Each row was made from one small tree. Brackets hold a mark, then the marks that hang from it, in the order of their numbers. Every link used is in the known rows. Write each row's tree.
Known rows
(q_635 (q_89 (q_295 q_959)) q_401): [  4  21   2  18  25  33 -13   4  44  26 -29  22   4 -58   6  -6 -12  21
 -31 -14]
(q_577 (q_295 q_270 q_401 q_959)): [ 18   4   1 -37 -12  -3 -21 -19  42  -3   6  49  13  28  -3 -24  -9  29
 -60 -13]
(q_70 (q_577 (q_295 (q_270 q_724) q_401))): [-11   6  21 -25   5  -7 -32  -2  61 -43   3  74  29  13   7 -21   4   4
 -40 -22]
(q_89 (q_295 q_270 q_401 q_959) q_635): [ 12  15  -2 -29  14  24 -13 -17  43   1   5  62   4 -18 -18 -26 -38  22
 -68 -24]
(q_70 (q_577 q_295)): [-27  20   8 -42  21  -6 -25  11  57 -20 -17  32   7  33  14 -14   1 -35
 -48  -8]
(q_270 q_295): [-45  62  13 -43  34  -1   5  -9  42  -5 -27  -7 -13  11   9 -31   1 -15
 -51  25]
(q_89 q_295 (q_635 q_401)): [-29  33  -4 -19  51  34 -10  -2  43  -5 -38  31  -7 -34  -6 -18 -22 -14
 -38 -17]
(q_577 (q_295 q_270 q_401 (q_959 q_724))): [ 20   7 -16 -33 -14 -10 -29 -12  43   7   6  32   2  14 -15 -27  -7  23
 -51 -26]
(q_70 (q_577 (q_295 (q_270 q_724)))): [-20  29  25 -33   5  -6 -39   6  70 -38  -2  62   5  24  15 -22   6 -23
 -31 -18]
(q_295 q_401 (q_959 q_442)): [ -7  11   8  -4  -1  -2  -2 -18  40  13  -5   7  12  -2 -30 -17 -13   5
 -68   2]
(q_295 q_270): [-17  69  29 -28  23  12 -22 -27  58 -18 -21  23 -21   9  -3 -36  -6 -24
 -51   5]
(q_89 (q_295 q_401)): [-15  25   3 -16  30  22   7  -2  43 -11 -31  30  11 -15  -5 -21 -12   1
 -71   3]
(q_70 (q_577 (q_295 q_401))): [-16  -3   3 -34  20  -5 -18   1  48 -25 -12  45  32  22   7 -11   0  -8
 -58 -12]
(q_295 q_270 q_401 q_959): [ 13  28  23 -19   9   3 -20 -31  46  -7   1  39  11  -2 -18 -32 -14  24
 -62  -9]
(q_959 q_442 q_724): [-34  57  -2 -11  11  -1 -13  -6  52  11 -25 -30 -29  -3 -27 -26   0 -50
 -47   4]
(q_959 q_724): [-28  57   6 -25  31   4 -16  -5  52  -5 -28  -8 -18  -7 -16 -32   3 -38
 -44  -3]
(q_89 q_635): [-36  49  13 -44  39  16  -7 -19  47 -14 -18  24  -7   3 -11 -28 -12 -36
 -51  -4]
(q_635 q_89 q_401): [-20  45  20  14  41  27 -19 -17  47   1 -39   7   1 -44   7 -14   6  -3
 -23  -2]
(q_89 q_295 q_635): [-32  42  -2 -39  37  29  -2   1  49  -7 -27  31 -13  -9  -5 -25 -23 -32
 -60  -9]
(q_290 q_724): [-41  52  29 -12  34  -4   4 -28  51 -12 -25  28   1  -7   1 -19   5 -22
 -62  -4]
(q_70 (q_577 (q_295 q_270 q_401 q_959))): [ 14  -5   7 -32  -4 -12 -38  -7  52 -13  14  64  26  23   0 -16 -15  23
 -56 -28]
(q_635 q_89): [-20  51  23  -6  28  23 -10 -16  53  -1 -28   6  -3 -20   9 -21   5 -23
 -42   9]
(q_577 (q_295 q_401 (q_959 q_442))): [ -1 -13 -13 -24 -21  -9  -4  -7  36  19   1  16  13  29 -15 -10  -5  10
 -65  -4]
(q_295 q_959): [-13  36  20 -27  22   3  -7  -7  48   3 -14  18   2   8 -12 -25  -8 -11
 -53  -1]
(q_577 (q_295 (q_270 q_724) q_401)): [ -7  13  15 -29  -5   1 -16 -14  51 -34  -5  61  15  18   5 -26  10  12
 -43  -8]
(q_270 q_724): [-36  49  33 -21  27   8  -3  -2  57 -29 -23  29   3  -3  -5 -28  10 -28
 -38   6]

Which tree is each row?
[ -9  15  -6 -18  37  28 -13   3  40  14 -21  40   0 -34 -13 -14 -30  10
 -41 -28] -> (q_89 (q_295 q_959) (q_635 q_401))
[-31  14  10 -11  -7 -14  12  -3  37   9   6  10  17  -9 -16 -19  -1  27
 -54  11] -> (q_270 (q_295 q_401 (q_959 q_442)) q_724)
[  8  -7 -22 -33  -4 -12 -14   1  36  12   0  21  16  12 -15 -19   0  17
 -52 -22] -> (q_577 (q_295 q_401 (q_959 q_724)))
[ -6  24   4   5  23  36   3  -5  45   3 -29  25  13 -44   7 -14  -7   7
 -59   3] -> (q_635 (q_89 (q_295 q_401)))
[-24  19  -1 -19  -1 -13   9 -14  32  23  -2  -7   6   3 -17 -20 -12  21
 -67  16] -> (q_270 (q_295 q_401 (q_959 q_442)))
[-18  47   1 -19  38  36 -27 -15  49  -8 -31  44 -21 -31  -7 -26 -28  -7
 -36 -21] -> (q_89 (q_295 q_270) (q_635 q_401))
[-18  18  -8 -32  36  28   3  -9  39  -9 -21  44  11 -20 -13 -22 -26  -5
 -67 -11] -> (q_89 (q_295 q_401) q_635)
[  6 -12  -6 -38   1  -6  -5  -5  35   1  -1  38  25  26  -3 -16  -2  24
 -60  -9] -> (q_577 (q_295 q_401 q_959))
[  7  28  -2  -1 -15  -7 -28 -24  47  19   2   0 -12 -13 -41 -28 -15   4
 -59 -14] -> (q_295 q_270 q_401 (q_959 q_442 q_724))
[-25  50  -5 -37  18 -14  -5   6  41  22 -10 -15 -14  -3 -10 -33  -5   1
 -45   0] -> (q_270 (q_295 (q_959 q_724)))
[ -3  11  25 -34  -6 -13 -40  11  66 -22  16  68  11  24   8 -18  -1  -2
 -32 -29] -> (q_70 (q_577 (q_295 (q_270 q_724) q_959)))
[ -2  37   9 -16  20  23 -10 -17  52 -16 -23  39  -4 -12  -5 -29 -18   6
 -69  -1] -> (q_89 (q_295 q_270 q_401))
[-13  26  -3 -39  23  22  -5   4  47  10 -10  38  -6 -10 -12 -19 -32 -11
 -60 -17] -> (q_89 (q_295 q_959) q_635)
[-13   9  -8 -33 -19  -8 -11   2  46  21  -4   5 -10  40  -9 -11  -4 -17
 -55   0] -> (q_577 (q_295 (q_959 q_442)))
[ 13  43  13  -3   1  31 -20  -7  57  19 -10  31 -17 -30   8 -21 -18   9
 -50  -8] -> (q_635 (q_89 (q_295 q_270 q_959)))
[-14  42  32  -5 -17  -2 -21 -14  61   0   7  24 -15   1 -21 -27  -5 -13
 -42  -2] -> (q_295 (q_270 q_724) (q_959 q_442))
[ 15  10 -13  10   8  23  -8   7  41  31 -14  15  14 -58 -11 -15 -13  23
 -53 -19] -> (q_635 (q_89 (q_295 q_401 (q_959 q_724))))
[-33  46 -12 -23  -3 -19  -5   3  38  36  -6 -39 -27  -1 -21 -26  -7 -12
 -49   6] -> (q_270 (q_295 (q_959 q_442 q_724)))
[ -1  18  25   3 -17  -2 -18 -23  53  -6  10  36  10 -11 -30 -25  -8  15
 -51  -7] -> (q_295 (q_270 q_724) q_401 (q_959 q_442))
[-13  27 -11 -28  17 -15  -1  -4  32  17  -5  -3  10 -14 -16 -29  -7  27
 -55  -3] -> (q_270 (q_295 q_401 (q_959 q_724)))
[ -6  45  39 -19   4   3 -21 -13  62 -16   4  47  -2  -2 -11 -33  -3   1
 -37 -11] -> (q_295 (q_270 q_724) q_959)
[ -9  32  -1 -31  24  32 -11 -23  46 -15 -13  56  -4 -17 -12 -30 -31   1
 -66 -14] -> (q_89 (q_295 q_270 q_401) q_635)
[-23  15  17 -23  12 -11  12  -2  37  -9   3  32  30 -12  -4 -26   1  39
 -48   4] -> (q_270 (q_295 q_401 q_959) q_724)
[  0  28   1 -18  26  28 -30 -11  47   8 -13  50 -12 -32 -13 -22 -35  14
 -39 -32] -> (q_89 (q_295 q_270 q_959) (q_635 q_401))
[ -4  60  16  -2  14  37 -20 -10  60   2 -29  24 -24 -30  14 -24 -11 -12
 -48   4] -> (q_635 (q_89 (q_295 q_270)))
[ -9  33  22  -7  14  22  -9  -8  57 -31 -18  59   7 -21  -5 -30  -8  10
 -53  -4] -> (q_89 (q_295 (q_270 q_724) q_401))
[-16  22   7 -32  19  -8   7 -10  30   7  -4  14  18  -1  -5 -26  -9  35
 -63   9] -> (q_270 (q_295 q_401 q_959))
[  5  25 -11  22  24  28 -23  13  45  37 -28   5  -6 -70  -6 -11 -10  15
 -24 -26] -> (q_635 (q_89 (q_295 (q_959 q_724))) q_401)
[-14   6 -18 -23 -15 -24 -35  20  55  24   4   0  -8  21 -16 -10  -7 -31
 -46 -25] -> (q_70 (q_577 (q_295 (q_959 q_442 q_724))))
[-19  56  26 -16  14  22 -14   0  67 -24 -21  47 -18 -14   2 -32  -5 -16
 -46  -1] -> (q_89 (q_295 (q_270 q_724)))
[  2  18  12 -41   1 -11 -41   0  61  -9   8  52   3  34   7 -20 -12  -5
 -47 -24] -> (q_70 (q_577 (q_295 q_270 q_959)))
[  8  32 -11 -41 -14  -9 -36  -2  52  13   2  19 -21  25  -8 -29  -4  -4
 -41 -22] -> (q_577 (q_295 q_270 (q_959 q_724)))
